Each row was made from one small tree. The marks that hang from a mark follow it in brackets, in alphabetical order. Every link used is in the known rows. Write each row's tree.
Known rows
reluvi[zikig[rosu zute]]: [ 12.8  11.7 -10.0  -8.3  -3.2  23.9  -8.6 -17.1   2.6  25.0  -3.7  -0.3
  10.0  -0.1   3.4 -13.6  -1.2  27.0 -11.2  -4.0 -16.8   4.5  -6.0 -16.7
  14.3   1.6]
pifug[kuve[rosu[duvug reluvi zikig zute[dovir]]]]: [ -6.9  -7.3 -16.0   1.1 -27.2  -2.1 -15.1 -12.9  -2.4 -13.0   9.9 -24.9
  -4.1 -24.4 -14.7 -18.8  -0.1  37.1  -7.6 -16.3  -0.1  13.3 -27.0 -30.0
  37.0   1.4]
zute[dovir rosu[reluvi]]: [  2.8  -9.7 -16.5   9.3   4.1   7.4 -10.4 -17.0  -1.1   8.6   0.4 -11.0
   2.7 -16.9  -8.9  -7.4  -0.1   7.0  -0.2  -3.6   4.9  13.5 -17.5 -19.4
  19.5 -15.9]
zute[rosu zikig[kuve]]: [  6.7 -18.3 -10.9   7.4   1.4  19.0 -16.1 -23.9  -5.4  11.3  -5.3   1.2
  -1.5 -17.7  -0.1  -2.0   6.8  -2.7  -1.1  -1.2  -6.9   7.3 -14.0 -19.9
  21.4 -23.8]
raba[budekov]: [  5.9  -1.3  -3.9  -4.3  -0.5  11.2 -11.4  -9.2  -2.1   0.2   5.5   1.6
  11.2   0.1   5.2  -1.1 -16.5  19.1 -11.5   1.8   5.8  -7.3   1.7   7.2
  -0.6   2.4]
reluvi[zikig[kuve[rosu[duvug[budekov]]] zute[pifug]]]: [  8.8   3.0 -11.4  -7.4  -6.8  22.6  -9.7  -9.2   1.1  -2.2   8.8  -0.1
  -0.3 -15.3  -1.0 -12.1   4.9  25.5  -4.2   0.8 -20.2   9.8 -12.7 -12.9
  29.0   1.6]
pifug[kuve]: [  5.2  -3.9   2.7   0.9 -15.5   7.9 -16.9 -12.0  -4.2  -5.9  -2.4  -1.1
   6.4  -3.7   5.9  -3.1  -6.3  14.4 -15.3  -9.0   4.4  -2.4  -7.9 -13.3
   8.6   5.3]
rosu[kuve reluvi zute[dovir]]: [ -0.1   1.3 -20.2  -0.1  -5.5  12.6 -14.2 -24.1 -11.8  -6.6  15.1 -30.8
 -10.4  -5.0 -15.4 -22.8   6.3  34.6  -2.1 -14.2   5.2  19.0 -15.7 -28.3
  22.9  -5.5]
dovir[zute[rosu[duvug kuve]]]: [  8.4  -5.5 -11.8   4.3  -3.2  12.9 -23.5 -29.2  -1.9 -23.0   4.2  -9.2
 -12.2  -9.2  -5.1 -11.1   5.0  21.1  -1.8 -12.5  -5.8  14.4 -12.2 -21.0
  17.5  -0.2]
duvug[budekov]: [  0.1   2.8  -6.3   0.3   4.9  17.2  -8.9  -6.2 -12.4 -13.2   4.0   1.5
  -1.4   2.0  11.4  -9.9 -10.2   9.6  -5.1  -3.1  10.4  -4.0   5.0   9.1
  -0.8   0.6]
zute[dovir pifug rosu[duvug kuve reluvi zikig]]: [ -7.5 -12.6 -27.6  16.1 -10.5  11.4 -18.4 -13.9   3.2 -21.5   2.2 -25.5
 -16.2 -29.8 -26.1 -24.9  17.9  30.7  13.2  -9.1  -2.8  28.9 -31.5 -20.9
  37.8 -21.7]
serom[rosu[duvug[budekov] kuve reluvi[zikig] zute]]: [-10.2  10.7 -23.2   1.3  -5.3  14.7 -15.3 -10.7 -12.8 -21.0  15.8 -20.2
 -12.7  -6.3  -8.5 -30.8  11.2  48.1  -9.9 -21.9  -3.5  14.2  -9.5 -23.3
  17.1   0.8]
raba[budekov[duvug] kuve[rosu[reluvi zute]]]: [ -7.3 -12.7  -5.6  -5.0   0.4  12.2 -17.2  -9.2  -9.8  -8.8  11.3 -11.0
   6.2  -8.3  -5.6   3.6 -17.0  39.7 -18.7  -1.9   5.1  -0.6  11.2   2.8
   6.0   8.5]
rosu[duvug[budekov] reluvi zikig[kuve zute[dovir]]]: [ -7.9   6.3 -22.0   3.8 -21.4  16.2  -6.6  -3.5 -13.1 -24.3   8.8 -18.5
  -9.7 -15.3 -11.5 -40.2  13.0  27.3   8.8 -10.5  -2.2  21.1 -19.0 -15.4
  30.6   1.2]
kuve[rosu]: [  0.6  -7.2  -7.0  -4.3   1.4   6.5  -7.5 -16.4  -0.1   9.1   9.7  -9.1
   6.7 -10.4  -1.0   1.7 -17.9   8.1 -15.7  -2.3  -2.2  -0.7 -11.9  -5.7
  12.6  -3.4]
dovir[zute[pifug rosu zikig[kuve]]]: [ 18.5 -23.8 -13.9   5.8  -3.1  20.9 -24.6 -29.7   2.6  -1.1  -2.3  -2.1
  -9.2 -25.4  -7.8  -2.2  14.9   9.9   4.1  -6.4 -13.0   8.5 -19.6 -13.5
  31.0 -20.3]
kuve[rosu[zute]]: [  2.8  -5.2  -9.8  -8.3  -3.2   5.8  -9.9 -20.0  -5.9   8.8  16.2 -17.1
   4.3 -12.7  -3.7  -2.4 -16.0  19.1 -12.5  -7.8  -4.4   3.2  -8.8 -10.7
  21.0   0.9]
dovir[zute[rosu[duvug kuve reluvi]]]: [  5.1  -8.1 -17.8   6.8  -4.7  12.5 -23.2 -30.1  -1.7 -21.3   7.0 -13.7
 -15.4 -11.1  -9.2 -17.1   9.0  27.1  -1.9 -16.6  -4.4  19.7 -18.4 -23.8
  21.6  -2.6]
zikig[rosu[reluvi] zute[pifug[kuve]]]: [ 14.9  -2.9 -13.0   7.1 -30.2  16.8 -16.2  -8.9   0.3  10.3  -7.9  -5.0
   6.1 -21.0  -6.7 -14.0   8.4  25.4 -10.8  -7.6 -14.6   8.7 -15.5 -18.0
  27.6   4.3]
zute[dovir pifug rosu[duvug[budekov] reluvi zikig[kuve]]]: [ -5.7 -12.8 -25.8  15.0 -10.3  13.4 -12.7  -3.5  -2.3 -24.6   1.5 -13.8
 -14.7 -35.6 -18.3 -23.9  18.3  18.2  16.8  -3.3  -4.3  23.9 -28.3 -11.3
  38.6 -17.5]
rosu[duvug reluvi[zikig[zute]]]: [  0.6   5.3 -18.7  -2.2  -8.5  13.8 -14.1 -10.7   1.4  -2.3  10.8 -12.7
   5.2   3.3  -5.2 -28.4   4.6  42.7  -6.4 -16.6  -6.3  18.0 -16.5 -15.5
  23.3   6.5]
serom[rosu[kuve]]: [ -3.1   4.8  -5.3   1.3  -0.9  14.1 -12.1 -15.3  -9.3  -1.2   4.3 -11.4
   2.1  -4.1  -2.0  -7.7  -3.7  12.2 -19.7 -10.5  -1.1  -1.0  -4.0 -14.2
  -1.2  -5.9]
rosu[duvug reluvi zikig[kuve] zute[pifug]]: [ -7.6  -6.9 -22.7  -1.7 -26.6  13.1 -16.2  -9.9 -10.3 -20.7  18.0 -29.8
 -12.4 -20.7 -18.6 -38.9  15.9  44.3   7.3 -22.1 -12.7  26.8 -30.0 -10.8
  43.7   1.6]
serom[rosu[kuve reluvi zikig[zute]]]: [ -9.9   3.7 -16.9   3.3 -14.4  15.4 -10.5 -18.5 -11.8   7.4   7.9 -24.6
  -5.5 -14.1 -13.8 -28.2   5.8  29.0 -15.4 -19.5  -3.6  11.1 -11.4 -22.2
  15.1 -11.5]
raba[budekov kuve]: [  3.4  -6.2   4.0  -3.7   6.6  18.6 -15.5  -6.8  -4.8  -3.9   1.6   1.0
   9.9   2.8   6.3   5.8 -18.3  21.2 -12.3   6.5   8.0  -8.0  14.3   7.5
  -9.4   3.7]
dovir[zute[pifug[kuve]]]: [ 17.0 -11.6  -4.0  -0.1 -13.7  13.1 -24.2 -20.4   3.0 -14.2   1.6  -4.6
  -2.8 -12.9  -2.9  -3.9   3.2  22.8  -6.7 -12.2  -4.0   1.0 -14.1  -6.3
  19.8   2.0]
serom[rosu[duvug kuve reluvi zikig zute]]: [-15.9   5.4 -22.4   1.8 -17.3   9.6 -15.5 -15.3 -14.4 -14.8  15.9 -34.0
 -11.2 -13.1 -17.9 -36.2   9.6  45.1  -9.3 -27.3  -4.3  18.1 -17.4 -24.4
  22.4  -3.1]

Which tree is each row?
[ -9.3 -14.9  -3.4  -2.4   3.9  13.2 -15.1  -6.3  -4.9  -8.8   6.4  -4.9
   8.2  -6.4  -3.1   7.2 -19.2  31.3 -21.5   2.4   6.9  -4.3   9.5   7.4
  -0.9   5.0]	raba[budekov[duvug] kuve[rosu[reluvi]]]
[ 10.6   5.5  -7.7  -5.2  -4.8  21.5 -11.3 -18.0  -1.4   8.1   2.5   2.0
   4.8  -7.9   2.1 -14.0   6.7  19.4  -4.5  -3.5 -19.5  15.2  -9.7 -25.5
  23.7   0.4]	reluvi[zikig[kuve zute[rosu[duvug]]]]
[  1.8  -4.3 -20.9  -0.9 -21.3   9.6 -23.5  -8.6   0.8 -17.7  13.7 -18.7
  -3.9 -10.8 -11.5 -28.3  14.2  61.5  -2.0 -23.7  -8.6  20.9 -24.2 -18.3
  40.1   7.4]	rosu[duvug reluvi[zikig] zute[pifug[kuve]]]
[  1.6 -17.0  -9.3  -2.7  -1.0  12.9 -16.7  -9.7  -2.4   0.3  12.8 -12.6
   1.9 -17.6  -7.5   3.4 -13.9  37.3 -11.9   2.7   0.7   1.1   1.8   0.4
  13.6  -1.1]	raba[budekov kuve[rosu[reluvi zute[pifug]]]]
[ 13.5  11.1 -15.2  -0.3 -14.2  20.3 -13.9  -2.5   5.8  -6.1  -8.0   0.6
   4.7 -12.2  -3.9 -16.1  10.3  35.4  -0.3  -1.5 -14.7   7.7 -12.0 -19.4
  26.4   4.9]	reluvi[zikig[rosu[duvug[budekov]] zute[dovir pifug[kuve]]]]
[  5.6   8.6 -12.7  -3.8 -12.7  12.0 -14.4  -9.9  -6.5  -7.3   1.3 -11.6
   5.6  -3.4  -1.6 -17.4  -3.0  25.8  -5.5 -10.8 -11.4   7.6 -10.9 -12.1
  17.2  14.6]	zikig[rosu[duvug zute]]
[ -6.6   4.1 -14.0  -0.8  -4.8  12.2 -10.4  -6.2  -3.4  -1.4   9.5 -10.4
   4.8  -6.3  -5.3 -21.1   5.9  26.5 -16.5 -15.8 -10.8   8.8 -20.7 -17.3
  14.2  -0.4]	serom[rosu[duvug reluvi[zikig[kuve]]]]
[  3.9 -11.8 -22.5   9.7  -2.6  12.4 -15.5  -8.3   8.5  -8.5   1.9  -9.2
  -2.6 -26.5 -17.1 -14.0  16.7  22.8   8.9  -2.0 -11.2  23.6 -31.6 -19.6
  37.8 -14.3]	zute[dovir pifug rosu[duvug reluvi[zikig[kuve]]]]
[-10.3  -1.9 -22.2   1.7 -19.3   7.9 -16.4  -6.5  -9.0  -7.9  14.8 -29.8
  -1.8 -20.2 -18.2 -32.4   7.4  43.2  -5.4 -26.6  -6.7  14.1 -19.4  -8.4
  29.7  -2.9]	serom[rosu[duvug reluvi zikig zute[pifug]]]
[ 11.9  -5.8 -16.9  14.9 -23.7   9.5 -19.3  -5.0  -2.7 -17.0  -3.4  -6.2
   2.4 -26.8 -10.3 -14.6  12.3  22.5   5.7  -5.4  -1.5  17.1 -11.1 -22.3
  35.6  -0.3]	zikig[zute[dovir pifug[kuve] rosu[duvug[budekov] reluvi]]]
[ 11.9 -18.7 -11.5   9.2 -10.9  12.1 -21.7  -9.7   7.2  -1.9  -8.6  -8.0
   6.0 -18.3 -11.5  -1.2   9.9  16.5   3.1  -2.5   5.3  -0.6 -21.1 -13.3
  27.7 -21.1]	zute[dovir pifug[kuve] zikig]
[ 10.2   4.0  -6.3 -12.4  -2.6  20.8  -6.0 -20.1   0.8  20.3   8.2  -2.2
   6.1  -9.0   1.0  -7.4  -1.7  17.7 -12.7  -0.3 -19.4   6.8 -12.2 -22.4
  22.5  -1.2]	reluvi[zikig[kuve[rosu] zute]]
[  8.6  -8.4 -10.0   0.3   2.8  17.6 -10.8 -16.7  -1.9   7.4  -2.5  -8.0
   6.0  -6.8  -5.9  -4.5   5.1  -1.2   2.4   2.2   1.1   1.2 -18.5 -17.3
  17.5 -19.9]	zute[dovir zikig[kuve]]
[ -1.3  -3.1 -24.8   1.3  -4.4  10.0  -9.8  -5.1   5.1  -9.6  13.6 -13.7
  -2.4 -18.5 -11.5 -17.2   1.0  35.3  -2.3  -4.6  -5.0  13.4 -20.9 -11.8
  32.2  -2.8]	kuve[rosu[duvug[budekov] reluvi[zikig[zute[dovir pifug]]]]]
[  2.7   6.4 -12.9  -2.2  -3.3  15.2  -6.1 -11.4  -3.8  18.8   5.6 -11.3
   9.0 -11.9  -7.7 -15.5   5.7  18.7 -15.9  -9.8  -9.6   5.7 -15.4 -23.9
  15.7  -8.0]	serom[rosu[reluvi[zikig[kuve zute[dovir]]]]]
[  9.6 -15.5  -8.7  -1.0 -17.0  10.7 -21.4 -23.1   5.3 -10.1   4.5 -11.7
  -8.4 -23.9  -9.2  -6.7   1.8  27.3  -6.6 -12.5  -7.2   3.3 -20.7  -9.0
  28.3  -4.8]	dovir[zute[pifug[kuve[rosu[zikig]]]]]
[ 16.9  -3.4  -1.6   1.5 -23.4  14.6 -18.6 -10.3  -3.3   1.3  -1.3  -3.1
  12.1 -11.3  -0.3  -7.3  -0.1  18.6  -8.1  -6.6  -5.2   3.4  -2.3  -8.9
  21.3   6.1]	zikig[zute[pifug[kuve]]]
[  3.9  -5.8 -14.8   4.5  -0.4  22.3 -15.8 -22.0  -1.4   8.5  -8.0  -7.3
  -3.1  -3.4  -3.6  -9.6   4.4  14.9  -6.7  -4.8  -4.3   0.9 -13.6 -16.3
  11.3 -16.6]	zute[zikig[rosu[kuve]]]
[  6.0 -14.7 -25.3  16.9 -18.9  13.2 -21.1  -0.6   6.9 -17.5 -13.4  -7.8
  -3.3 -25.5 -15.6 -14.2  20.2  27.7   6.9  -3.6  -0.5   6.1 -29.5 -17.2
  34.1 -15.5]	zute[dovir pifug[kuve] zikig[rosu[duvug[budekov] reluvi]]]
[ -3.7   9.9 -11.3  -0.4 -10.1   9.7 -17.5 -13.0 -13.9 -18.1  12.0 -21.3
  -0.2  -4.1  -7.7 -18.4   1.9  29.8 -12.7 -19.2  -5.0   8.3  -5.3 -20.8
  11.6   6.8]	serom[rosu[duvug kuve zute]]
[ -5.0  11.5 -15.0   0.9 -18.2  15.2 -14.6 -16.3  -6.8 -22.9   5.4 -26.4
  -6.8  -4.5 -15.2 -32.1   6.6  32.3   5.1 -12.1  -2.1  19.8 -12.8 -24.0
  23.2   0.8]	rosu[duvug kuve zikig[zute[dovir]]]
[  0.8  -5.6 -11.3  -3.6   0.9  12.7 -13.4  -5.9   4.6  -3.4   9.2 -10.0
   8.1 -10.0  -8.7  -1.9 -10.8  39.8 -10.0   6.0  -0.6   4.7  -1.7 -12.4
  12.9   2.4]	raba[budekov kuve[rosu[duvug reluvi[zikig[zute[dovir]]]]]]
[  8.3 -18.8 -19.1   7.5  -9.8  24.8 -15.6 -12.6   2.5  10.8  -6.7  -4.1
  -3.5 -21.2 -10.1 -10.8  15.9  12.8  -1.5  -2.4 -15.4   5.9 -29.2  -8.0
  28.2 -20.5]	zute[pifug zikig[kuve rosu[reluvi]]]
[  2.1   2.7 -25.6   5.5 -16.2  14.3 -17.1 -11.1  -2.9 -18.2   4.0 -24.4
  -8.9 -14.3 -19.0 -24.9  13.4  38.7   1.9 -11.0 -10.7  20.4 -25.5 -23.5
  29.9   2.9]	zikig[rosu[duvug kuve reluvi zute[dovir pifug]]]
[  1.3 -17.9 -18.1  14.1  -3.6  16.3 -19.7 -19.8  -1.0  -4.9   2.9 -10.5
 -12.8 -23.0 -11.4  -9.5  10.1  20.0  -2.1  -7.6  -4.6  19.6 -18.1 -12.4
  24.3 -18.0]	zute[pifug rosu[kuve reluvi]]
[  0.8  -8.1 -22.8   8.4 -19.9   4.4 -21.6  -5.2  -3.8  -9.8   6.3 -23.7
   4.4 -22.2 -19.3 -20.2  14.5  37.4  -4.7 -20.8  -2.0   9.5 -22.8 -23.6
  33.0  -7.8]	serom[rosu[duvug reluvi zute[dovir pifug[kuve] zikig]]]
[  0.0   1.8 -15.5  -0.5  -5.1   6.7 -10.1 -12.2 -10.8   9.9  11.3 -23.0
   7.8 -12.3 -11.0 -16.0  -0.6  23.2 -12.1 -16.6   1.7   4.7 -11.4 -18.1
  16.0  -4.9]	serom[rosu[reluvi zute[dovir]]]
[  8.1 -18.5 -17.4   4.3  -4.2  14.0 -14.6  -9.7   7.5  -4.5   1.3 -12.2
   3.1 -25.0 -16.9  -1.8   9.9   6.8   6.6   4.9  -8.0   6.2 -30.8 -12.9
  34.7 -21.0]	zute[dovir pifug zikig[kuve[rosu[duvug]]]]
[ -5.0  -9.5  -3.2  -7.9   1.1  14.8 -13.2 -17.9  -9.2   5.6  10.4 -21.2
  -1.6 -10.9  -5.4  -4.6 -14.6  25.2  -9.2  -6.1  -1.7   4.6   1.0  -7.2
  13.9  -3.4]	raba[kuve[rosu[zikig zute]]]
[ -7.8  -8.7  -0.7  -6.3  -3.9  16.3 -14.8  -8.4  -7.8  -5.2   3.6  -6.5
   9.2 -10.2  -4.1   2.4 -19.1  32.1 -16.9   3.1   2.1  -4.5  16.2   5.8
   3.2   5.4]	raba[budekov[duvug] kuve[rosu[zikig[zute]]]]
[-12.6  -2.4 -14.7   1.7  -7.3  10.5  -7.9 -11.5  -8.3  12.3   7.4 -19.9
   1.7 -13.5  -9.1 -23.0  -1.5  22.5 -15.8 -19.3   0.1   3.8 -15.5  -7.5
  11.1 -12.6]	serom[rosu[reluvi zikig]]
[  0.7 -14.1 -23.9  -1.2  -2.5   5.3 -11.1 -22.1  -1.3  15.4  14.8 -26.3
   0.4 -19.8 -16.0  -9.9  -3.9  26.0  -5.7  -9.6   1.2   9.2 -23.2 -21.5
  33.4 -16.1]	kuve[rosu[reluvi zute[dovir zikig]]]
[  6.9   8.6 -16.6  -3.6  -8.9  17.7 -15.3  -4.8   2.7 -11.4  -1.9  -4.3
  -2.4 -10.8  -3.0 -17.3   8.6  41.9  -0.2  -6.5 -11.9   7.5 -14.9 -18.0
  25.5   4.4]	reluvi[zikig[rosu[duvug[budekov] zute[dovir pifug[kuve]]]]]
[ -5.8   9.0 -18.1   2.0  -8.1  14.9 -14.1 -12.5  -4.0  -6.1  10.0 -17.8
  -0.8  -4.1 -10.3 -26.1   9.8  38.8 -16.2 -18.4  -8.6  14.2 -14.0 -27.3
  14.9  -0.7]	serom[rosu[duvug kuve reluvi[zikig[zute]]]]
[  6.6 -12.1 -15.6   5.1 -10.1  17.6 -21.3 -18.7  -2.4 -28.2   3.4  -5.9
 -17.7 -26.1  -7.4 -17.0  12.1  20.6   8.9  -9.7 -11.5  14.8 -17.1  -5.9
  30.3  -5.6]	dovir[zute[pifug rosu[duvug[budekov] zikig[kuve]]]]
